What can hang from each mark
z_912: z_28 z_280 z_963
z_28: z_440
z_869: z_440
z_963: z_28 z_440 z_912
z_440: z_280 z_912 z_963
z_280: z_440 z_869 z_912

In the rows, 100 means zero.
Known rows, with every way that one mark hangs from another
z_28[z_440[z_912[z_280[z_869]]]]: 97  123  76  83  75  120  112  124  94  88  116  131  112  127  145  101  91  109  85
z_28[z_440[z_280 z_912 z_963]]: 96  146  81  83  109  151  90  107  108  84  113  115  63  111  138  93  101  96  87
z_963[z_28 z_440[z_280[z_869]] z_912]: 97  183  100  75  125  99  105  130  94  109  106  136  77  104  116  105  63  123  94
z_440[z_280 z_912[z_28] z_963]: 109  163  85  79  88  137  87  111  115  98  117  124  53  91  108  92  122  92  96
z_912[z_28]: 122  104  81  96  82  95  94  110  106  88  122  108  104  100  97  99  112  109  106
z_869[z_440[z_912]]: 99  100  68  127  97  109  82  108  87  85  117  102  99  104  99  94  111  116  99
z_440[z_280]: 105  115  85  91  104  111  95  109  105  98  116  104  78  110  100  93  109  100  97
z_280[z_869 z_912[z_28]]: 122  139  75  80  70  92  129  138  107  90  112  136  101  108  118  97  95  115  107
z_912[z_28[z_440] z_963]: 120  99  74  100  70  118  87  113  108  79  123  126  126  111  126  101  94  115  132
z_963[z_28 z_440 z_912[z_280]]: 91  156  97  79  112  83  90  119  94  112  115  127  125  100  95  108  75  123  95
z_869[z_440[z_912[z_28 z_280 z_963]]]: 105  121  71  126  44  117  71  118  103  103  124  137  123  96  97  95  122  115  128
z_28[z_440[z_280[z_869] z_963]]: 105  144  83  90  100  139  109  116  124  85  109  118  77  122  151  93  85  101  84
z_963[z_28 z_440[z_912[z_280[z_869]]]]: 93  169  83  75  82  102  108  130  98  107  114  134  105  106  114  106  69  117  88
z_280[z_440[z_912[z_28]] z_869]: 119  146  74  78  65  106  123  138  92  90  115  134  95  105  98  103  98  112  102
z_963[z_28 z_440[z_280]]: 106  156  94  89  112  108  89  113  109  105  113  108  81  96  98  101  73  114  93
z_280[z_440 z_912[z_963]]: 101  126  64  80  78  99  122  143  102  94  111  135  132  115  85  98  90  113  135
z_963[z_28]: 113  118  74  94  108  95  98  109  107  88  119  100  101  102  100  102  106  117  99
z_869[z_440[z_280 z_963[z_28 z_912]]]: 100  170  86  121  130  118  76  108  116  100  109  114  72  87  106  94  112  121  92
z_28[z_440[z_280 z_912]]: 101  125  83  86  104  137  91  109  89  85  116  114  68  114  131  96  99  102  92
z_28[z_440]: 110  87  77  100  102  110  96  106  99  75  118  100  117  120  126  100  90  112  95
z_963[z_440 z_912]: 88  121  93  83  128  85  92  116  79  98  114  118  118  111  95  104  68  118  104
z_963[z_912]: 94  105  83  84  125  87  97  113  83  92  117  115  108  113  99  101  105  113  105
z_28[z_440[z_963]]: 105  107  75  97  108  123  95  103  118  74  116  101  111  117  132  96  92  105  91

Rows
107  141  79  81  72  131  83  120  99  102  121  140  71  98  103  96  119  100  132 -> z_440[z_280 z_912[z_28 z_963]]
116  121  77  95  41  116  104  127  118  93  120  147  138  120  142  101  90  113  121 -> z_912[z_28[z_440] z_280[z_869] z_963]
106  118  69  85  70  115  88  119  94  91  124  135  101  102  101  100  115  106  137 -> z_440[z_912[z_28 z_963]]
89  150  91  78  131  116  92  111  107  102  111  120  73  106  107  94  111  99  95 -> z_440[z_280 z_963[z_912]]
102  151  77  121  99  124  95  118  124  97  106  112  80  99  107  83  106  108  94 -> z_869[z_440[z_280[z_912] z_963]]
97  171  90  78  112  120  87  116  94  104  113  117  64  94  101  102  78  111  94 -> z_963[z_28 z_440[z_280 z_912]]
108  142  92  90  74  117  79  119  110  108  118  132  97  98  96  97  76  106  131 -> z_912[z_28 z_963[z_440[z_280]]]
101  147  82  121  95  87  98  125  102  104  112  130  120  104  114  102  103  134  91 -> z_963[z_28 z_912[z_280[z_869[z_440]]]]
107  131  79  124  93  111  97  121  106  97  109  111  85  102  101  86  104  115  99 -> z_869[z_440[z_280[z_912]]]
98  147  80  81  111  104  91  116  88  93  116  114  94  97  98  106  74  118  98 -> z_963[z_28 z_440[z_912]]
96  135  75  80  88  116  106  130  107  103  112  136  92  112  104  91  102  104  132 -> z_440[z_280[z_912[z_963]]]
102  140  65  120  90  108  118  131  121  87  104  122  107  111  123  88  91  118  96 -> z_280[z_869[z_440[z_963]] z_912]
105  142  88  124  83  102  75  111  117  104  117  125  121  90  100  94  121  116  95 -> z_869[z_440[z_963[z_912[z_28 z_280]]]]
111  112  78  92  49  102  88  118  116  106  125  133  134  105  96  98  116  106  129 -> z_912[z_28 z_280 z_963]
110  112  67  99  94  117  90  112  110  79  120  118  122  111  129  105  89  122  125 -> z_912[z_963[z_28[z_440]]]
117  150  83  93  99  123  110  119  114  86  111  118  75  113  147  101  84  118  87 -> z_963[z_28[z_440[z_280[z_869]]]]
105  134  70  92  67  115  107  127  119  92  117  140  134  121  144  105  84  121  115 -> z_912[z_280[z_869] z_963[z_28[z_440]]]
99  176  78  77  114  136  92  111  116  97  113  117  49  92  110  96  117  100  90 -> z_440[z_280 z_912 z_963[z_28]]
